Each row was made from one path, in order. Every step used is in the known rows, and no mark comes twice. Write each row's path.
Known rows
gumoto, delo, pefe, favo, tisig: [ -1.1   6.9 -35.3  12.2   8.0  18.6  11.6 -28.3 -10.0  -3.2  18.3  -7.5
  28.3 -14.8  -0.9 -17.7   5.2   2.7  11.0 -12.5  20.2 -17.7  20.0  14.4
 -23.7  10.4   0.6   9.2   4.2   1.4]
tisig, favo, pefe, delo: [-11.0   1.9  -9.4  10.6   6.2  10.9  17.6 -35.0  -7.5 -11.6  15.1  -6.3
  27.7  -2.7  -3.9 -16.3   9.5 -17.5 -12.9 -13.6  17.6 -14.6   9.2   6.4
 -23.1  -4.6   3.1  -5.7 -11.1   0.7]
puni, delo, vupu, famo: [ -1.4   2.5  -1.7  -2.0   2.6   3.6  10.9  -7.2  -5.4  19.2  14.0   3.9
  41.1  -8.8   8.0 -22.0  -6.2 -12.8  16.5 -11.3  23.2 -10.3  -4.3   2.9
 -17.4  13.7  -3.0  21.2 -13.1  14.0]
tisig, favo, pefe, delo, gumoto: [-10.5  11.1 -18.4  26.7   5.6  11.4  12.2 -31.7  -8.4 -11.8  13.6  -6.7
  30.5 -14.3  -0.1 -15.7  12.3 -14.6  -9.6 -12.6  18.2 -17.6  13.4   1.0
 -22.6   7.4  -0.6  -7.7 -14.4   1.3]
puni, famo, vupu: [-10.2  15.5  -3.8  -8.7   8.1  16.2   4.3 -13.1 -14.3  12.2  15.7  -3.9
  35.6   7.4  -5.5  -7.8   0.7 -14.0  17.6 -13.2  24.1 -10.7 -14.6   1.1
 -21.3  16.3  -2.6   9.5 -22.9  30.1]
birad, delo: [ -8.5  -4.4  -6.6   4.9   6.8   1.3   5.1   3.2 -11.7   5.2  16.9  -6.4
  24.2   2.0  -5.1 -16.8   2.2 -14.6  12.8  -7.0  19.6 -13.4  -1.0   9.8
 -16.3   6.2  -3.6   3.6   1.3   0.8]
pefe, favo, tisig: [-10.9   4.9 -10.7   0.5   8.3  11.1  18.6 -34.5 -14.5  -4.2  20.1  -4.1
  24.1   3.3  -4.1 -17.1   4.3   0.2   7.8 -14.2  16.8 -19.9   0.3   3.9
 -22.7   8.9  -0.6   5.5  -1.6  -2.7]
gumoto, delo: [ -5.3   9.2  -7.0   0.3   5.1  17.6   1.1 -11.1 -12.2   5.3  15.1  -6.2
  25.2  -5.2  -1.6 -18.5   0.1 -13.5  18.1  -9.4  23.9  -6.8  -8.1  18.0
 -19.9   8.0   2.6   7.4  -7.5   1.7]
gumoto, delo, puni, famo: [ -1.5  17.8  -6.0  14.1   2.6  17.2  -7.5  -8.4 -19.4  11.7  13.6  -9.8
  45.5 -10.6  -0.9 -19.3   0.2 -15.8  22.2 -11.7  25.3  -8.8 -13.9  11.5
 -20.4  27.7   0.9  22.7 -31.6   2.7]
zuti, delo, pefe: [ -4.4 -12.6 -23.5   0.7   8.1  16.7  11.6 -17.4 -14.3  11.6  19.0  -6.7
  20.7 -11.7  -7.1 -14.1   6.0  -9.2  12.8  -7.8  21.0 -13.0  16.3  -0.7
 -20.8   4.6  -2.9  -1.6 -11.7  -0.3]
vupu, famo, puni, delo: [ -0.8   9.1  -3.2 -27.6   4.6   9.7   5.5 -13.3  -4.2   4.4  16.9   9.1
  53.7  -3.5  -0.2 -18.3  -2.7 -15.5  18.6 -13.2  25.8  -4.9 -11.9  16.8
 -21.3  23.5  -3.4  11.4 -11.0  15.2]
gumoto, delo, tisig, favo: [  1.1   7.5 -11.7   9.6   5.7  15.1  25.2 -20.9  -6.4   2.7  12.5  -8.7
  31.5 -10.3  -0.2 -18.5   6.0 -11.0   5.0  -9.6  20.6  -7.7  -5.2   8.4
 -22.5 -31.6   2.2  -4.9  -7.4   4.7]
favo, pefe, delo, tisig: [ -9.3  -2.5  -8.5  22.9   6.8  10.5  -1.8 -15.4 -21.7  -9.2  14.4  -6.2
  28.7  -7.6   2.5 -20.6   2.9   4.5   2.0 -13.1  17.9 -20.5  17.9   1.3
 -21.7 -25.9   1.0   1.4 -11.0   1.5]
favo, tisig: [-10.4   3.8  -3.2   0.9   7.1   9.2  -0.2 -22.9 -11.7   5.6  16.5  -5.6
  23.1   3.3  -5.0 -18.2   0.4   4.0   4.1 -15.6  18.5 -13.5 -11.2   5.7
 -21.9   9.8  -1.1   4.8  -3.3  -1.4]
vupu, famo, puni, delo, tisig, favo: [  5.1   6.3  -7.7 -18.6   5.0   8.7  29.6 -22.7   1.5   3.3  13.9   6.5
  58.2  -9.0   0.6 -18.4   4.5 -12.4   6.9 -13.8  24.0  -5.4 -10.0   7.4
 -22.0 -17.2  -4.1  -2.0 -12.1  17.5]
tisig, favo: [-10.6   4.3  -5.9  -1.1   7.1   9.2  28.9 -28.7  -3.5   3.7  15.1  -5.4
  24.3   4.7  -4.4 -14.7   8.5 -22.1  -2.1 -11.8  19.7  -8.5 -11.7   1.0
 -20.5  -3.7  -1.6  -7.2  -6.5  -0.1]
vupu, famo, puni, delo, zuti: [  6.3   4.8   0.4 -17.0   4.0   8.3   9.7 -10.0  -3.9   3.8  15.4   6.3
  55.6  -8.9   3.6 -18.8   1.8 -12.7  17.8 -12.2  26.4  -5.6  -6.8  10.3
 -19.0  26.1  -4.6   7.5 -19.1  15.4]
zuti, delo, tisig, favo, pefe: [ -1.4  -7.3  -3.6   1.7   6.8  15.7  28.8 -41.1 -11.9   1.3  19.2  -7.3
  23.8 -12.1  -5.2 -15.7   9.4  -4.7  -7.6 -11.3  18.0 -14.3  10.6  -5.4
 -25.4 -33.9  -0.1 -17.8 -27.8   0.2]
birad, delo, pefe, favo: [ -7.0  -6.8 -35.0  16.9   8.8   1.8  25.3  -6.2 -11.3  -2.2  19.6  -6.4
  25.6  -7.2  -2.9 -17.0   7.4 -15.1  13.8  -5.3  18.6 -21.1  28.2   3.6
 -15.5   4.9  -4.3   3.0  14.4   0.7]
vupu, famo, puni, delo, pefe, favo, tisig: [  3.3   6.1 -31.4 -15.5   8.0  10.6  16.0 -30.2  -1.7  -1.6  20.3   8.0
  56.2 -13.9   1.3 -18.8   2.5   1.5  12.6 -17.8  21.1 -14.8  15.9  12.6
 -23.0  25.4  -6.3  12.5   0.8  14.9]
vupu, famo, puni, delo, birad: [  1.2   4.5  -8.6 -15.0   5.1   6.4   9.7  -5.9  -5.5   3.9  14.8   8.2
  50.5  -0.7   3.3 -20.1  -7.8 -13.2  18.8 -11.5  25.9  -7.3  -6.5   6.8
 -19.6  25.5  -4.3   8.5  -0.4  16.8]
favo, pefe, delo, vupu, famo, puni: [ -0.8   7.5  -6.0  17.3   7.4  -2.6   6.5 -16.7  -4.6 -20.9  14.2   3.3
  48.8  -4.0  -3.0 -17.7  -3.4  -7.9   7.2 -16.5  23.1 -18.7  10.2   4.4
 -22.0  18.1   0.6   1.6  -6.7  20.7]
puni, delo: [ -8.9   1.9  -3.0 -21.2   3.8  17.8   2.5 -12.3 -15.4  14.6  15.4  -1.6
  31.0  -7.2  10.3 -19.1  -0.3 -13.5  14.6  -8.8  22.3  -7.0  -5.3  13.7
 -18.6   7.9  -3.0  10.5 -10.6  -1.8]
delo, puni, famo, vupu: [ -8.4  18.2  -2.7  10.7   8.7  17.4  -4.0  -9.6 -15.5   9.2  14.5  -6.4
  48.0   0.6  -2.1 -13.8   1.7 -14.6  21.2 -13.7  25.2 -12.5 -15.3   1.2
 -20.8  27.2  -3.7   8.6 -26.2  31.0]

Write each row's path
[ -2.8   4.2 -11.3  12.5   6.0  13.8   4.6  -3.2 -13.8   4.5  13.4  -7.4
  22.4  -1.6   1.2 -20.4  -5.2 -11.5  17.6  -9.4  24.2  -9.8  -4.2   8.2
 -19.1   9.3   1.4   4.0   3.6   3.0]
gumoto, delo, birad
[-12.7   1.8  -6.7  11.4   5.5  11.7  -3.7 -21.0 -17.6 -10.1  15.0  -5.7
  25.7  -2.8  -1.0 -18.6   3.6  -8.3   0.4 -12.6  19.0 -17.9  12.5   7.6
 -20.9   4.9   2.7   3.5 -10.8   0.1]
favo, pefe, delo
[  4.9   8.6  -3.1 -14.2   4.4   8.3  23.0 -32.9  -1.7  -4.3  16.6   6.1
  59.7 -11.8   3.5 -19.1   4.6  -7.8  -3.9 -15.7  22.0  -7.5   0.6   8.5
 -24.7 -17.3  -1.5  -5.3 -19.1  17.0]
vupu, famo, puni, delo, tisig, favo, pefe
[ -8.8  11.8  -2.3  13.9   5.0  10.5  -0.5 -11.3 -22.5  13.3  13.5  -9.7
  43.0  -0.4  -2.0 -17.3   2.1 -14.6  16.7 -12.8  23.1 -13.5 -15.2  -2.7
 -19.5  25.7  -1.8  18.6 -29.7  -0.1]
delo, puni, famo
[ -8.4  -2.6 -15.3  23.3   5.8   7.3  20.3 -28.6  -8.8 -12.1  12.5  -6.0
  25.0   1.5   0.4 -19.6   5.8 -15.0 -14.7 -12.2  17.4 -19.2  15.0  -4.0
 -22.5  -2.4   3.0  -8.4  -0.6   1.7]
tisig, favo, pefe, delo, birad
[ -3.1   4.5 -28.2  12.2   6.6  17.3   1.2  -7.9 -11.1   7.0  14.3  -7.8
  26.6 -12.5  -1.0 -18.3   2.8 -10.8  14.8  -9.1  23.6  -8.8  11.1  13.9
 -18.9   6.9   0.5   7.4   2.5   3.2]
gumoto, delo, pefe
[ -1.3   4.2  -9.9  12.7   8.4  -2.4  13.9  -6.8  -2.5 -14.2  11.7   4.2
  49.4  -0.5  -3.2 -17.1  -4.9 -12.1  17.1 -14.7  24.5 -16.2  -0.7   3.5
 -19.8  19.1  -1.1   4.5  -1.1  19.7]
pefe, delo, vupu, famo, puni
[  6.1  -2.2  -1.7  -6.2  10.4   3.4  21.9 -17.2  -3.7  -2.1  18.8   4.7
  44.1  -5.8  -9.9 -13.8  -5.2 -12.3  21.9 -12.5  24.8 -10.6  -4.4  -1.5
 -21.2  18.8  -3.7  -3.5 -16.7  18.2]
zuti, delo, vupu, famo, puni
[ -3.6 -10.5  -1.8   2.4   8.5  10.6  18.9 -17.1 -14.2   8.3  19.0  -6.5
  21.6  -8.9   0.8 -16.0  -3.2 -11.3  17.8  -7.5  21.5 -13.7   3.1  -3.1
 -20.0   4.0  -1.6  -4.1 -16.5   0.3]
zuti, delo, vupu
[  1.7   5.7 -30.3 -15.8   6.0  10.6  25.4 -21.6  -4.5  -2.5  19.3   8.3
  56.0 -12.9   1.4 -17.8   3.6 -15.4  20.0 -12.6  24.8 -11.3  17.9   8.9
 -19.6  21.4  -5.0  11.2  -0.6  15.6]
vupu, famo, puni, delo, pefe, favo
[ -9.9   0.5 -32.0  11.9   9.3   9.4  19.5 -31.2 -12.8  -2.8  19.6  -6.0
  25.2  -4.5  -1.0 -17.7   7.5   3.8   5.3 -12.9  16.4 -21.9  19.4  -0.9
 -21.9   8.5  -3.7   3.9   7.0  -1.1]
delo, pefe, favo, tisig
[ -2.6   2.3  -2.4 -22.1   7.3   9.8  11.2 -10.1 -10.6  -2.5  15.1   0.1
  46.5 -11.3  17.7 -17.0  -7.2 -12.7  22.2  -8.6  25.4  -4.8  -3.7  15.8
 -19.6  13.6  -3.7  -8.7  -2.7   4.8]
famo, puni, delo, vupu
[ -3.9 -13.7  -8.9   1.5   8.3  13.0  14.1 -14.0 -16.9   9.3  19.2  -6.0
  16.6  -1.1  -4.5 -17.5  -2.8 -10.4  14.9  -7.9  20.5 -14.6   3.2  -7.5
 -19.3   6.8  -0.9  -3.9  -9.1  -0.7]
zuti, delo, birad
[ -5.6  -1.5 -31.1  -8.7   7.0  17.2  13.4 -30.2 -13.3   8.1  20.6  -2.3
  34.5 -16.1  10.5 -20.4   4.9   3.5   7.0 -11.9  18.1 -17.7  23.9  10.6
 -21.2  10.2  -3.2  11.5   0.8  -1.8]
puni, delo, pefe, favo, tisig
[ -4.1   2.2 -31.7 -22.6   7.8  17.1  23.2 -22.8 -13.5  -8.4  19.2   0.6
  46.6 -15.8  11.3 -16.5   3.3 -15.1  20.8  -8.3  24.3 -10.0  22.0  14.2
 -20.4  14.3  -4.3  -4.0   4.7   1.4]
famo, puni, delo, pefe, favo
[ -4.8  10.2  -6.3  16.7   9.1   7.9  -7.2   6.0 -12.3   9.9  15.9  -6.8
  48.5  -2.4  -3.7 -14.3   1.7 -16.5  20.5 -10.1  24.1 -14.8  -7.2   7.0
 -18.5  28.9  -5.1  10.1 -18.4  32.3]
birad, delo, puni, famo, vupu
[ -3.5   0.8 -24.4 -21.2   6.8  16.4   3.7 -10.8 -11.1   1.8  15.9  -0.5
  45.2 -14.3  10.9 -16.8   1.1 -11.2  17.9  -9.9  25.3  -4.6  11.1  17.8
 -18.6  13.9  -4.3  -5.4   3.1   2.4]
famo, puni, delo, pefe
[  0.9   4.6  -2.8  11.4   4.1  15.3   4.0  -7.8 -11.5   2.7  14.0  -8.3
  27.2 -10.4   0.6 -19.0   4.4 -12.3  16.4  -8.8  23.4  -9.4  -2.7  11.7
 -20.0  10.9   2.3   4.9 -15.3   2.6]
gumoto, delo, zuti
[ -7.5   3.7  -4.2  12.7   7.0   7.9  24.8 -33.1 -10.6  -3.9  15.5  -8.2
  28.3  -3.2  -1.8 -18.4   8.8  -4.3  -9.8 -12.3  17.1 -14.2   4.1  -3.4
 -23.3 -35.3  -0.3 -13.6 -12.5   1.2]
delo, tisig, favo, pefe
[-11.9   8.1 -19.3  24.6   7.9  10.5  -2.3  -7.6 -16.3  -2.5  12.2  -5.9
  28.1 -11.7   2.0 -16.3   6.5  -9.0  14.1 -11.1  20.8 -17.4   6.3   0.6
 -18.6  17.8  -2.2   6.4  -5.4   1.2]
pefe, delo, gumoto
[ -2.1  -2.8   1.2 -10.4   3.2  15.4   4.9 -10.3 -15.1  13.3  15.6  -3.7
  32.9 -13.1  13.1 -19.9   4.0 -11.5  13.5  -7.5  21.9  -8.2   0.3   7.5
 -18.6  10.8  -1.6   7.8 -17.9  -1.8]
puni, delo, zuti
[-12.7  10.6 -15.1  28.4   4.9  11.4  -9.1 -17.2 -18.7  -9.6  14.6  -7.1
  29.1 -14.8   1.9 -17.6   5.3  -4.7   4.1 -12.4  19.6 -20.2  15.6   1.3
 -20.5  17.4   0.0   2.8 -13.8  -0.7]
favo, pefe, delo, gumoto
[ -4.3  10.9  -6.8  19.2   5.4  18.1  -6.8  -7.2 -11.4   2.3  14.1  -7.6
  36.0 -11.0   2.2 -24.4  -0.2 -13.9  19.9 -10.6  23.8 -11.0  -9.5  17.7
 -18.5  18.9   2.6   6.8  -9.3   1.0]
gumoto, delo, puni
[ -3.1   0.2  -3.3   2.9   5.1  18.5   2.5 -18.2 -22.9  17.6  18.4  -8.9
  40.9  -9.5  -6.4 -15.5   3.0 -14.0  19.6 -10.1  23.0 -12.0  -8.6  -3.7
 -19.8  26.1  -2.8  13.0 -44.8  -0.6]
zuti, delo, puni, famo
[ -7.3  -2.4  -7.6  23.7   6.0   2.0  -3.1   5.7 -12.2   3.0  16.9  -7.5
  33.8  -4.1  -1.3 -23.1   2.8 -15.4  15.6  -8.3  19.5 -16.0  -2.8   9.5
 -15.8  17.7  -3.6   3.5   0.8   0.1]
birad, delo, puni
[ -4.6 -11.9 -30.9   1.2   9.2  16.6  31.3 -29.4 -16.3   2.9  22.9  -5.9
  20.7 -14.5  -4.1 -14.9   9.0 -14.2  16.1  -7.2  19.5 -18.9  28.7  -4.8
 -20.5   4.1  -2.5  -1.9  -9.7  -1.7]
zuti, delo, pefe, favo
[ -5.0  -3.2  -5.2  21.1   4.9   9.3  19.5 -33.0  -6.1 -12.7  14.1  -7.5
  28.7  -7.3   0.6 -17.1  13.8 -16.0 -15.1 -12.5  17.9 -16.7  16.2  -0.8
 -23.5  -2.0   2.2  -7.3 -19.3   0.9]
tisig, favo, pefe, delo, zuti
[  1.5  -6.5  -1.4   7.5   6.6   2.9  20.7 -15.3  -6.2  13.8  18.9   1.4
  29.3  -7.3  -8.9 -16.5  -2.7 -11.3  17.4 -11.7  22.6 -14.1  -0.7  -7.7
 -20.2  11.0  -1.7  10.7 -21.8  14.5]
zuti, delo, vupu, famo
[ -2.1   3.4 -32.3 -20.5  10.1  17.5  15.5 -31.8 -10.2  -8.6  20.8   1.4
  47.7 -16.2  10.4 -16.6   3.1   1.3  11.8 -13.0  21.8 -13.1  19.7  17.2
 -23.5  17.5  -4.2  -3.0   6.8   2.5]
famo, puni, delo, pefe, favo, tisig
